Each row was made from one path, in order. Every step used is in the known rows, and no mark comes twice. Write each row's path.
Known rows
rozu -> famo -> nazeze: [-1.627  1.079  0.515  1.548 -1.459 -0.372 -0.356 -0.838 -1.434 -1.554
 -0.393 -0.426 -0.392  1.836  0.525 -0.513 -0.719  0.037  2.154 -3.211
 -0.445  1.724  1.350  1.160  0.892 -0.571]
rozu -> mezagi: [ 1.102  1.033  1.061  0.697 -1.045 -0.312  0.357 -1.546  3.204  0.143
 -3.636 -1.291 -0.216  2.151  1.713 -1.682 -0.263 -1.249  2.367 -0.869
  0.388  0.571  0.303 -0.899  3.985  0.100]
famo -> nazeze -> lamip -> mezagi -> daziz: [ 0.168  2.867  0.817  0.155  2.307 -1.396  1.140  0.039 -2.874  0.652
 -0.076 -0.970 -1.788 -2.319  0.963 -1.450 -1.146  0.151  2.752  1.191
  1.074  2.932  2.764  2.801 -1.838  0.610]
rozu -> mezagi -> nazeze -> famo: [ 0.190  0.408  1.754  1.209 -1.236 -0.954  0.908 -1.089 -0.098  0.610
 -1.598 -0.470 -1.571 -0.590  1.436 -0.756 -0.261 -1.231  2.392 -1.054
  0.437 -1.019  0.250 -0.048  3.772 -0.089]
famo -> mezagi -> nazeze -> lamip: [-1.564  2.427  2.139 -0.113 -0.968 -0.544  0.997 -0.392  1.873  0.258
 -0.714  0.461 -1.438 -1.427  0.032 -2.221 -1.396  0.361  1.833  0.986
  0.718  3.635  0.839  0.970 -2.260 -0.451]
nazeze -> lamip: [-0.525  2.380  0.955 -0.140 -0.788 -1.037  1.598 -0.524  2.520 -0.376
 -2.219 -1.031 -1.907  0.721  1.413 -0.086  0.007  0.880  2.118  0.319
  0.438  1.257  0.339  1.174 -0.381 -1.392]
nazeze -> famo -> rozu -> mezagi -> daziz: [ 0.115  1.147  3.259  1.643  0.316 -1.040  0.474 -1.369 -2.322  0.960
 -1.857 -0.851 -0.568 -2.618  0.827 -2.854  0.139 -0.316  2.650  0.320
  0.116  0.393 -0.851 -2.352  1.763  0.981]
nazeze -> famo -> mezagi: [-1.920  2.512  2.090 -0.323 -0.905  0.666  1.729 -0.378  0.623 -0.349
  1.425 -0.619 -0.917 -1.250  1.429 -1.917 -2.355 -0.619  2.662  0.612
  0.823  1.571 -1.623 -0.838 -2.195 -0.825]
famo -> nazeze -> mezagi: [-1.957  2.043  0.028  1.376 -1.579 -0.002  1.886 -0.292  1.043 -0.767
  2.747 -1.334 -1.756 -1.351 -0.727 -1.533 -1.978 -1.630  3.071  0.752
  1.025  3.838 -0.731  2.033 -2.460 -0.856]
nazeze -> famo -> mezagi -> rozu: [-1.317  2.222  3.211  0.746 -0.050  2.553  0.873 -0.394 -0.496  0.944
  0.308  0.170 -0.744 -1.812  1.456 -1.744 -2.508  0.156  2.244  0.600
  0.046  1.094 -1.725 -2.264 -3.038 -0.784]
daziz -> nazeze -> lamip: [-1.134  0.801 -0.592  0.246  0.214 -0.842  2.183 -1.577  1.905  1.015
  1.643 -2.086 -0.916  1.037  0.928  1.589  0.845  2.723  2.585  0.273
  0.577  1.183  0.362  0.725 -2.119 -2.132]
famo -> nazeze -> lamip: [-1.723  2.885 -0.016  1.521 -0.591 -0.314  1.664  0.196 -0.657 -1.193
  0.573 -0.492 -2.272 -0.054 -0.265 -1.215 -0.298  1.309  2.876  0.507
  1.399  3.143  0.951  1.544 -2.221 -1.084]
lamip -> nazeze: [ 0.527  1.065 -1.504  1.680 -1.415  0.021  1.195  0.087  2.116  0.050
 -0.959 -0.237 -0.509  1.364  2.755  0.520 -0.596  0.584  2.047 -0.090
  0.197  0.494 -1.071 -0.336  2.084  0.628]
lamip -> mezagi -> rozu: [ 1.995  1.756  1.741 -0.123  1.881  2.737 -0.127 -0.476  1.702  2.536
 -2.393 -0.392  0.179  0.479  4.179 -0.138 -2.021 -1.149  1.507  0.725
 -0.689 -0.003  1.571 -1.469  0.841  0.881]
nazeze -> famo: [-0.855  1.667  1.025  0.732 -1.079  0.477  1.875 -0.538  0.794 -0.849
  0.396 -1.320 -1.690 -0.012  2.723  0.373 -0.636 -0.863  2.366 -0.307
  0.127 -0.606 -1.486  0.003  0.002 -1.028]
famo -> rozu -> mezagi -> daziz -> nazeze -> lamip: [ 0.272  0.546  2.132  1.420  1.480 -2.047  0.207 -2.290 -1.090  2.593
 -1.860 -1.292  0.215 -1.730 -0.796 -2.613  1.667  2.328  2.702  1.076
  0.463  2.360  0.826 -1.977  0.608  0.537]
nazeze -> lamip -> mezagi -> famo -> rozu: [ 0.025  2.913  2.998 -1.618  1.457 -2.598  1.597  0.239  0.364  2.439
 -1.864 -0.310 -1.378 -2.178  1.486 -0.992 -1.206  1.653  1.553  0.841
  0.674  2.052  1.981  0.196  0.487  0.785]
lamip -> nazeze -> famo -> mezagi: [-1.554  2.010 -0.021  0.586 -0.951 -0.153  1.877  0.567 -0.929  0.656
  1.954  0.146 -0.621 -1.523  1.624 -0.919 -2.637  1.121  2.661  0.525
  1.488  0.779 -2.489 -0.936 -0.260  0.379]
mezagi -> lamip -> nazeze -> famo: [ 0.734  1.759  0.426  3.653 -2.039  1.905  1.679  0.484 -1.483  1.477
 -2.293 -0.320 -2.120 -0.220  3.117  0.881 -0.463  0.736  1.786  0.990
  0.202 -0.814 -1.353  1.118  1.687  0.473]
daziz -> mezagi -> nazeze: [ 1.768 -0.251  1.382  1.007 -0.296  0.759  1.755 -2.285  2.589  1.737
  0.838  0.013 -0.456  0.285  3.985  1.666  0.501 -3.235  1.780  0.436
 -1.898  0.414  0.196  1.981 -2.038 -0.569]
mezagi -> nazeze -> lamip: [-0.483  1.465  0.894  0.917 -1.249 -1.071  1.381 -0.419  1.770 -0.100
 -1.785 -0.250 -2.440 -0.267  1.470  0.272  0.626  0.400  1.638  0.157
 -0.057  1.156  1.279  1.965 -0.063 -0.840]
rozu -> famo -> mezagi -> daziz -> nazeze -> lamip: [-1.354  0.426  2.374 -0.841  0.927 -3.195 -0.319 -2.503 -1.848  1.458
 -0.683 -1.277  0.484 -1.105 -0.053 -0.904 -0.702  1.938  2.044 -2.095
 -0.562  2.815  1.311  1.680 -2.258 -0.846]

Write each row's path
[ 0.573 -0.325  0.651  1.942  0.926 -0.822  1.680 -2.339 -1.247  0.747
  2.067 -2.827 -0.792 -1.654  2.916  1.170  1.029  0.004  2.714  0.044
 -0.982 -0.024 -0.352  0.957 -2.707 -0.829] | mezagi -> daziz -> nazeze -> famo
[ 0.603  0.669  1.362 -0.155  3.466 -0.359  1.156 -1.404 -2.532  3.003
  2.503 -2.176  0.736 -3.300  2.933 -0.294 -0.487  0.043  2.523  1.587
  0.121  0.648  1.293 -0.890 -1.234  1.220] | lamip -> mezagi -> daziz -> nazeze -> famo -> rozu
[ 1.527  0.945  2.119  2.767 -0.394  2.288  2.155 -1.065 -2.468  4.097
  0.152  0.711 -0.589 -1.552  2.914  0.836 -0.174 -0.176  1.936  2.526
 -0.675 -0.384 -2.193  0.003 -0.986  0.641] | daziz -> mezagi -> lamip -> nazeze -> famo -> rozu
[-0.311  1.271 -0.647 -1.904  2.279 -1.240  1.920 -1.103  1.126  2.711
  2.066 -2.205 -0.437  0.227  1.695  1.696 -0.607  2.080  2.457  0.862
  1.212  0.655  1.805  0.962 -0.987 -1.087] | daziz -> nazeze -> lamip -> mezagi
[-0.874  1.552  1.562  0.840 -1.406  1.052  0.418 -0.708  3.157 -0.210
 -0.227  0.136 -0.487 -0.583  1.432 -2.252 -1.476 -1.429  1.836  0.631
 -0.084  3.535  0.411  0.136 -1.671  0.280] | famo -> mezagi -> nazeze
[-0.333  1.485  1.280  2.857 -1.559 -0.768  1.524 -0.304  0.370 -1.004
  0.292 -0.967 -1.935 -0.122  1.614 -0.893 -0.527  0.040  2.123 -0.882
 -0.345  3.299  0.927  1.766 -1.596 -0.295] | mezagi -> famo -> nazeze
[ 1.872 -0.682  3.176  0.691  0.938  1.771 -0.110 -2.911 -0.171  3.136
 -1.850  0.511  0.789  1.497  3.498  1.696 -0.409 -1.453  1.391 -2.122
 -3.136 -0.931 -0.176 -0.018 -1.334 -1.001] | daziz -> mezagi -> rozu -> famo
[-1.420  0.625  1.616  1.163 -1.044 -2.846 -0.042 -1.530 -2.675 -0.356
 -0.059 -1.137 -0.781 -1.695 -0.586 -1.015 -1.423 -1.380  2.377 -2.594
 -0.729  2.866  0.571  3.420 -0.660 -0.262] | rozu -> famo -> nazeze -> mezagi -> daziz
[ 1.153  1.618  1.576  3.516 -1.541  1.490 -0.091 -0.402  0.080  2.798
 -4.974  0.456 -0.227  0.175  0.492 -2.940  0.133  1.407  1.702  1.462
  0.629  1.504 -0.370 -2.778  4.620  2.149] | famo -> rozu -> mezagi -> lamip -> nazeze
[-0.619  1.691  3.160  1.078 -2.090  1.140 -1.109 -1.442  0.268  0.775
 -4.396 -0.149  0.115  1.489  1.079 -1.819 -1.668 -0.380  1.250 -1.712
 -0.926  2.523  0.863  1.169  0.584 -0.052] | rozu -> famo -> mezagi -> lamip
[-0.797  1.354  1.267 -1.218  2.263 -2.175  2.038 -0.853 -0.079  3.631
  1.978 -1.690 -0.375 -1.716  0.924  0.555 -0.291  3.386  1.928  0.932
  0.862  2.140  1.827 -0.396 -1.479 -0.287] | daziz -> nazeze -> lamip -> mezagi -> famo -> rozu
[ 1.617  0.554  2.557  1.003 -1.408 -2.177  0.707 -1.590  2.623  0.807
 -4.165 -1.270 -0.943  1.016  2.330 -1.233 -0.301 -0.549  1.812 -2.012
 -0.278  1.043  0.517  0.212  3.843  0.074] | rozu -> mezagi -> famo
[ 0.129  0.961  0.102  1.589 -1.008  0.128  1.236  0.155  1.480  2.677
 -0.612  0.118 -0.897 -1.328  1.172  0.343 -2.059  0.390  1.957  0.747
 -0.122  0.971 -2.491 -0.255  0.451  0.259] | lamip -> nazeze -> mezagi -> rozu
[-0.559  1.304 -0.851  1.376 -1.059 -0.547  2.042  0.556 -0.672  0.187
  1.058 -0.372 -1.305 -0.497  2.695  1.039 -0.878  1.042  2.405 -0.167
  0.729 -1.101 -2.153 -0.373  1.754  0.005] | lamip -> nazeze -> famo
[ 0.976  0.782 -0.208  1.200 -0.911 -2.602  1.542 -0.578  0.849  1.523
 -0.517 -0.914 -1.153 -2.603  1.764  0.017 -1.208 -1.006  2.229  1.002
 -0.176  1.639 -1.973  2.149  0.514  0.829] | lamip -> nazeze -> mezagi -> daziz
[-0.922  2.823  2.996  1.555 -1.581  2.543  1.392 -0.354 -0.470  0.595
 -0.848 -0.750 -1.494 -1.289  1.761 -2.051 -2.010 -0.730  2.135  1.383
  0.556  1.525 -1.198  0.453 -2.039 -0.457] | nazeze -> famo -> mezagi -> lamip
[ 0.855 -0.331  2.844  1.867  0.994  2.168  0.001 -2.316 -2.559  2.599
  0.219  0.777  0.402  0.775  2.066  0.906 -0.805 -0.827  1.946 -1.831
 -2.486  0.585  0.309  0.354 -2.699 -0.867] | daziz -> mezagi -> rozu -> famo -> nazeze
[ 2.288  1.187  0.618  3.005 -1.726  0.909  0.394 -0.557  0.847  2.307
 -5.904 -0.308 -0.784  1.587  2.028 -1.156 -0.165  0.506  1.902  0.259
  0.529  0.011  0.014  0.124  5.527  1.211] | rozu -> mezagi -> lamip -> nazeze
[ 0.133  1.348  2.003  1.459 -0.863  0.429 -0.108 -1.266  2.266  0.766
 -3.041 -0.474  0.411  0.604  0.280 -3.356  0.023 -0.106  2.249  0.599
  0.433  2.095 -0.166 -3.701  3.371  0.973] | famo -> rozu -> mezagi
[-1.714  0.735  2.347  0.083 -1.585 -0.797 -0.947 -1.356  0.598 -0.033
 -1.616  0.299  0.122  0.404  0.778 -1.439 -1.494 -0.679  1.500 -2.764
 -0.737  2.353  1.359  0.668  0.738  0.000] | rozu -> famo -> mezagi -> nazeze
[ 0.322  2.067  2.619 -1.995  2.110 -0.820 -0.444 -0.346 -1.446  2.870
 -3.775  0.038 -0.418 -0.033  1.792  0.477 -1.802  1.607  1.453 -1.479
 -0.438 -0.655  2.358  0.184  1.751 -0.070] | nazeze -> lamip -> mezagi -> rozu -> famo
[ 0.448  1.365  1.738  0.313  2.235  1.756 -1.047 -0.131 -2.646  2.125
 -1.534  0.038  0.363  0.266  1.945 -0.535 -2.357  0.030  1.641 -1.746
 -0.745  0.532  2.827 -0.529  1.163  0.835] | lamip -> mezagi -> rozu -> famo -> nazeze
[ 0.400  3.016  1.061 -2.342  1.579 -1.411  1.377  0.044  1.570  1.377
 -1.752 -0.869 -1.195 -0.148  2.329  0.035 -1.508  0.310  2.004  0.929
  1.116  0.627  1.762  1.398  0.916 -0.254] | nazeze -> lamip -> mezagi
[-1.235  0.106 -0.404  1.039 -0.030  0.569  2.375 -1.720  0.464  0.556
  4.068 -2.515 -0.528  0.239  2.026  1.875  0.314  1.092  2.895 -0.335
  0.227 -0.445 -0.989 -0.340 -1.895 -1.896] | daziz -> nazeze -> famo
